What can hang from each mark
Q: V
Y: X
R: Q X
D: X
G: X
A: B
X: B D G R Y
V: Q
B: A X

Every row comes from one small tree of marks. The marks that hang from a mark follow it in brackets, in alphabetical order. Every link used is in the known rows. Which tree was each row made from?
Known rows
D(X(B Y)): [ 0.28 -0.90  0.18  0.10  1.30  0.71  0.65 -1.02  0.81  2.98 -0.60 -0.18
  1.36 -0.30 -0.92 -1.24  1.61  2.42 -0.10  0.77 -2.02 -0.91 -0.07]
A(B(X(G))): [-1.75 -0.25 -0.51 -0.90 -4.20  0.37  1.60  1.11 -0.91  0.36  0.08  1.48
  0.15 -0.07 -1.27  0.52  2.00 -2.04  1.37 -0.59  1.75 -1.62  1.13]
A(B(X(G R(Q) Y))): [-1.19  1.32 -0.64  0.32 -1.84  0.30 -1.82  0.18 -0.88 -1.32 -0.51 -0.88
 -0.58  1.55  0.93 -0.46 -1.22 -2.35  1.61 -0.40  2.50 -1.71  0.02]
R(Q(V) X(B D G)): [ 0.34  1.50  0.66 -0.50 -0.80  1.36 -3.56  0.62  1.11 -4.47  1.09  2.03
  1.03  0.37  0.12  1.20  0.21 -1.79 -2.24 -0.29  0.92 -0.97 -0.66]
D(X(B G Y)): [-0.21 -0.05  1.10 -0.23 -0.29  1.53 -0.17 -1.25  1.58  1.55  0.30  0.38
  1.05  0.26 -0.84  0.72  2.39  1.41  0.34  0.84  0.39 -1.45 -1.20]
A(B(X(D G R(Q)))): [-0.64  0.87  0.36 -0.12 -3.23  0.41 -1.45  0.92  0.13 -2.19 -0.64  0.24
 -0.48  1.29  0.32  0.56 -1.07 -4.38  0.93 -0.21  3.07 -0.28 -0.74]
R(Q X(B(A) G Y)): [ 0.28  0.95  0.04 -0.69  0.20  0.51 -2.60  0.85 -0.85 -2.50  2.05  0.09
 -0.28 -0.26  1.31  1.48 -0.40  0.79 -0.63 -0.70  2.25  0.13  0.58]
G(X(B(A) D R Y)): [ 1.74 -0.13  0.60 -0.80  4.33 -1.71  0.54 -0.55  0.84  0.84  0.81 -2.58
 -1.61  0.65 -3.37 -0.42 -0.82  2.44  0.93  0.08 -0.32 -0.25 -0.15]
Y(X(B D G R(Q))): [ 0.13  1.29  1.57  0.73  0.61  1.08 -1.32 -1.25  1.10 -1.09 -1.72 -0.55
  0.84 -0.28  1.56  1.28 -2.71 -4.04 -0.15  0.41  1.76  2.27 -2.41]
G(X(R)): [ 0.03  1.35 -1.06  0.54 -1.97 -1.47  3.40 -0.49 -2.09  3.21 -1.89 -0.16
 -0.16  0.00 -1.81 -1.03  0.21  0.15  1.18 -0.20 -3.43  0.41  1.35]
X(B D G R(Q) Y): [ 0.10  0.61  1.09  1.03  3.79  1.27 -3.36 -1.75  1.94 -1.49 -0.04 -1.34
 -0.16  1.78  0.63  0.23 -1.14 -1.83  0.25  0.77  0.49  0.05 -2.12]
Y(X): [-1.08 -2.09 -1.48  0.69 -0.16 -1.03  3.73  0.02 -0.87  3.44 -1.91  0.85
  1.83 -2.42  0.65 -1.62 -0.28  1.67 -0.34 -0.42 -4.32  2.25  0.74]
Y(X(D)): [-0.92 -3.62 -0.89  0.72  1.43 -1.17  2.55  0.15  1.37  2.26 -1.26  1.02
  1.55 -2.07 -0.38 -1.78 -0.14  2.65 -0.86 -0.13 -4.71  2.72 -0.02]
X(B G R(Q)): [-0.05  2.95  0.79  0.76 -0.85  1.62 -0.56 -1.15 -1.56  0.32 -1.62 -0.33
  0.37  0.47  2.03  1.41 -1.22 -5.47  0.82  0.41  1.66  0.86 -0.90]
R(Q(V) X(D G)): [-0.44  0.13 -0.61  0.14 -2.09  0.29 -2.27  1.46  0.88 -4.02  1.15  2.63
  0.94  0.16  0.79  0.37  0.62  0.16 -2.57 -0.56 -1.66  0.26  0.03]
B(X): [-0.76 -1.71 -1.43 -0.17 -3.91 -0.98  3.10  1.42 -1.67  3.09 -0.38  1.81
  0.61 -1.30 -0.75 -1.69  1.89  0.67  0.29 -0.14 -3.06 -0.10  2.94]
B(A X(D G R)): [ 0.63 -1.27  0.92 -1.21 -2.95 -1.49  2.35  1.20  0.16  0.45  1.10  0.10
 -1.92 -0.91 -0.76  1.52  0.80  0.65  0.64  0.11  2.79  1.10  0.38]
Y(X(D G R(Q(V)))): [-0.25  0.09 -0.12  1.06  0.25 -0.19 -0.06 -0.46  1.22 -2.44 -1.64  0.28
  1.15 -0.39  2.13  0.13 -2.52 -1.64 -1.45 -0.15 -0.58  1.91 -2.22]
X(B G R(Q(V)) Y): [ 0.10  2.36  0.07  1.01  3.23  1.29 -2.08 -1.78 -0.01 -1.75 -0.63 -1.14
  0.35  1.60  1.21  0.20 -1.74 -2.44 -0.30  0.25  1.19 -1.78 -1.39]
X(B D G R(Q(V))): [ 0.62  1.88  1.13  0.44  1.70  1.37 -1.87 -0.93  1.01 -2.44 -0.70 -0.09
  0.34  1.32  0.52  1.17 -1.46 -4.34 -0.87  0.47  1.49 -0.33 -2.19]
R(X(B(A) G Y)): [ 0.24  0.12  0.60 -1.66  1.55  0.11 -0.82  0.11 -0.16 -0.55  2.43 -0.37
 -0.89 -0.78 -0.74  1.72  1.30  3.07 -0.09 -0.47  2.47 -0.60  0.51]
G(X(B(A) D R(Q))): [ 2.12  1.46  0.40 -0.31 -0.02 -1.06  0.14  0.61 -1.17 -0.67 -0.31 -1.10
 -0.86  0.37 -0.95  0.18 -2.38 -2.06  0.44 -0.31  0.15  1.55  0.03]
V(Q): [-0.80 -1.89 -2.01  2.40 -0.51  0.19  3.56  0.02 -1.81  1.79 -1.13  0.49
 -0.21 -1.46  2.05 -3.41  0.89 -0.86 -0.37  0.04 -4.42  0.20  2.71]
Q(V): [-0.81 -1.67 -1.97  0.65  0.89 -0.59  3.31  0.35 -1.10  1.89 -1.00  1.26
  1.27 -0.92 -0.14 -1.82  0.99  1.32 -1.05 -0.41 -4.48 -0.14  1.20]
A(B(X)): [-1.31 -1.05 -1.43 -0.67 -2.76 -0.55  2.51  1.46 -1.63  1.77 -0.86  1.00
  0.47 -0.59 -1.35 -1.61  1.08 -0.76  1.08 -0.76 -0.49 -1.32  1.96]

Which tree is each row?
[-0.43 -0.63  0.04  0.65 -1.30 -0.28 -2.53  0.12  1.58 -1.44  0.76  0.11
 -0.68  1.30  0.48 -0.63 -0.45  0.07  0.23  0.48 -0.30 -0.08 -0.10] -> B(X(D G R(Q) Y))
[-1.48 -2.02 -1.85 -0.41  0.31 -0.72  1.05  0.75 -0.52  1.41  0.02 -0.16
  0.26  0.14 -1.45 -2.49  1.09  1.82  1.09 -0.58 -1.35 -2.37  1.90] -> A(B(X(Y)))
[ 0.83  0.06 -0.88 -0.66  1.71 -0.33 -1.86  1.13 -1.59 -1.12  1.13 -0.47
  0.07 -0.99  1.58 -0.60 -1.28  2.05 -0.97 -0.88 -0.09  0.40  1.67] -> R(Q X(B(A) Y))
[ 0.02  0.93 -1.84  1.49  0.46 -0.49  1.48  0.12 -2.31  0.65 -2.40  0.04
  0.84 -0.02  2.28 -1.58 -2.10 -2.01 -0.95 -0.36 -3.22  0.64  0.48] -> X(R(Q(V)))
[ 0.37  0.61 -0.22 -0.55 -5.84 -0.95  1.73  1.90 -2.75 -0.18  0.09  0.36
 -1.10 -0.80  2.34  1.39 -1.20 -2.45  0.78 -0.38  2.73  1.30  1.43] -> B(A X(G R(Q)))
[ 0.42 -0.28  0.66 -0.74  0.79  0.35 -0.77  0.10  0.91  0.57  0.19  0.98
  0.41 -0.87 -1.92  0.00  1.26  1.13 -1.17 -0.01 -1.48  0.31  0.62] -> R(X(B D))
[-1.13  1.08 -0.90  0.43 -4.29  0.59 -0.94  1.19 -1.50 -1.23  0.27  2.49
  0.87 -0.51  2.20  0.89  0.75 -0.95 -0.90 -0.64 -1.43  1.33  1.07] -> R(Q X(G))
[ 0.59  2.29  1.31  0.46 -1.00  1.76 -2.02 -1.60  0.27  0.12 -1.15 -0.90
  0.63  1.06  1.75  1.02 -0.65 -1.88  0.36  0.96  1.85 -0.50 -1.98] -> D(X(B G R(Q) Y))
[-0.27 -0.43  0.88 -0.31 -3.41 -0.54  0.90  0.21  0.89  0.90  0.09  0.74
 -1.01  0.00 -1.20  0.81  1.30 -0.72  0.68  0.57  0.57  0.16  0.08] -> B(X(D G R))
[-1.64 -2.65 -0.24 -0.66  0.42  0.06 -1.25  0.62  2.54 -1.21  1.71  0.48
 -0.39  1.16 -2.79 -0.86  2.09  1.82  0.96 -0.20  0.71 -2.42 -0.22] -> A(B(X(D G Y)))
[-1.55 -3.50 -0.45  0.97  3.15 -0.15 -0.27 -0.69  2.93  0.43  1.56  0.68
  0.13  0.70 -1.22 -1.01  2.15  3.71 -0.18  0.44 -3.20  0.11 -0.83] -> X(D G Y)
[ 1.88 -0.03  1.03 -1.02  2.09 -0.41  2.07 -0.97 -0.41  3.08 -0.87 -2.47
 -0.53 -0.99  0.00  0.13 -0.37  2.82  0.41  0.45  1.69  0.21 -0.50] -> D(X(B(A) R Y))
[ 0.31 -2.16 -0.60 -0.40  4.89 -0.55  2.09 -0.15 -0.61  2.33  0.82 -1.48
 -0.24 -0.88 -0.70 -0.86  0.26  2.87  0.37 -0.19 -0.86 -0.01  0.81] -> X(B(A) Y)
[-0.39  2.67  0.37 -0.27 -3.14  1.75 -2.13  0.44 -1.57 -1.59  0.24  1.73
  0.89 -0.27  1.32  1.69  0.43 -2.85 -0.65 -0.27  1.03  0.25  0.46] -> R(Q X(B G))
[ 0.62 -0.88  1.16 -1.20  0.14  0.57  1.06 -0.15  0.71  1.20  1.43 -0.39
  0.07 -0.56 -0.40  1.47  1.72  2.58  0.31  0.41  2.42 -0.55 -0.86] -> D(X(B(A) G Y))
[ 1.51 -1.15 -0.83 -0.46 -1.54 -2.14  1.17  2.35 -0.94 -1.70  0.05  0.15
 -0.69 -0.81  0.86 -0.97 -2.01 -0.13 -1.29 -0.53  0.04  0.71  1.28] -> B(A X(D R(Q(V))))
[ 0.44  1.03  0.96 -1.94 -1.60  0.36  0.92  0.82 -1.52 -0.17  1.50  0.74
 -0.55 -1.64 -0.23  2.79  1.44  0.25 -0.24 -0.56  3.59  0.46  0.71] -> R(X(B(A) G))
[ 0.23 -0.09 -1.30  1.50  1.60 -1.40 -1.54 -0.33  0.63 -0.35 -0.49 -0.73
 -0.17  1.75 -0.91 -2.50 -1.43  1.38  0.19  0.07 -4.81  0.57  0.17] -> G(X(D R(Q) Y))
[ 1.37  0.91  1.91 -1.17  0.85  0.39  1.37 -1.21  0.13  1.50  0.10 -1.92
 -0.89 -0.41  0.08  2.07  0.34  1.55  0.90  0.54  4.00 -0.27 -1.59] -> D(X(B(A) G R Y))
[-0.50 -0.17 -2.59  0.78  1.10 -0.56 -1.88  0.99 -0.80 -1.92  0.35  1.07
  1.30 -0.06  1.36 -2.37 -0.53  3.22 -2.30 -0.93 -4.37 -1.06  1.77] -> R(Q(V) X(Y))
[ 0.26  0.87  1.96  0.13  1.77  1.08  0.21 -1.85  1.38  1.03 -0.59 -0.67
 -0.56  0.57 -1.16  1.68  0.49 -2.43  0.73  0.87  1.83  0.29 -2.04] -> X(B D G R)
[ 0.32 -0.09  0.38 -1.21 -4.37 -1.34  3.55  1.29 -2.02  1.63  0.39  0.02
 -1.65 -1.37  0.27  1.69  0.62 -0.30  1.25 -0.21  2.98  0.75  1.39] -> B(A X(G R))
[ 0.16  1.26 -0.36  1.07 -0.84  0.45 -0.53 -0.63  0.45 -1.20 -0.86  0.02
  0.89  1.04  2.15 -0.13 -0.73  0.67 -0.97  0.35 -0.42 -0.95 -1.63] -> D(X(G R(Q(V)) Y))
[-0.31  1.99  0.38  1.22  2.50  1.45 -2.17 -1.90 -0.32 -0.03 -0.85 -1.41
  0.04  1.32  1.46  0.34 -1.57 -2.81  0.85  0.51  1.08 -0.16 -1.11] -> X(B G R(Q) Y)
[ 0.96  0.80  0.56  0.16  4.08 -0.60 -0.72 -1.70  1.58  1.20 -0.35 -1.74
 -0.66  1.56 -3.97 -1.26 -0.18  1.63  0.97  0.59 -2.04 -1.17 -0.39] -> G(X(B D R Y))
[-0.18  0.26  0.78  0.14  1.07  1.42 -5.20 -0.19  2.14 -3.13  1.88  0.86
  0.37  1.07 -0.04  0.55  0.42  0.50 -1.15  0.13  0.11 -0.50 -0.87] -> R(Q X(B D G Y))
[ 0.85 -0.85  1.65 -0.51  5.61 -0.09 -0.08 -1.45  1.93  0.10  1.30 -2.33
 -1.67  0.44 -1.20  1.34 -0.40  1.42  0.74  0.47  2.98  0.25 -1.78] -> X(B(A) D G R Y)
[ 0.41 -2.36  0.67 -0.87  0.27 -1.74  0.70  0.48  1.47 -0.04  2.14 -1.11
 -2.20  0.01 -1.21  0.52  0.65  3.41  0.66  0.20  2.03  0.05  0.19] -> B(A X(D G R Y))
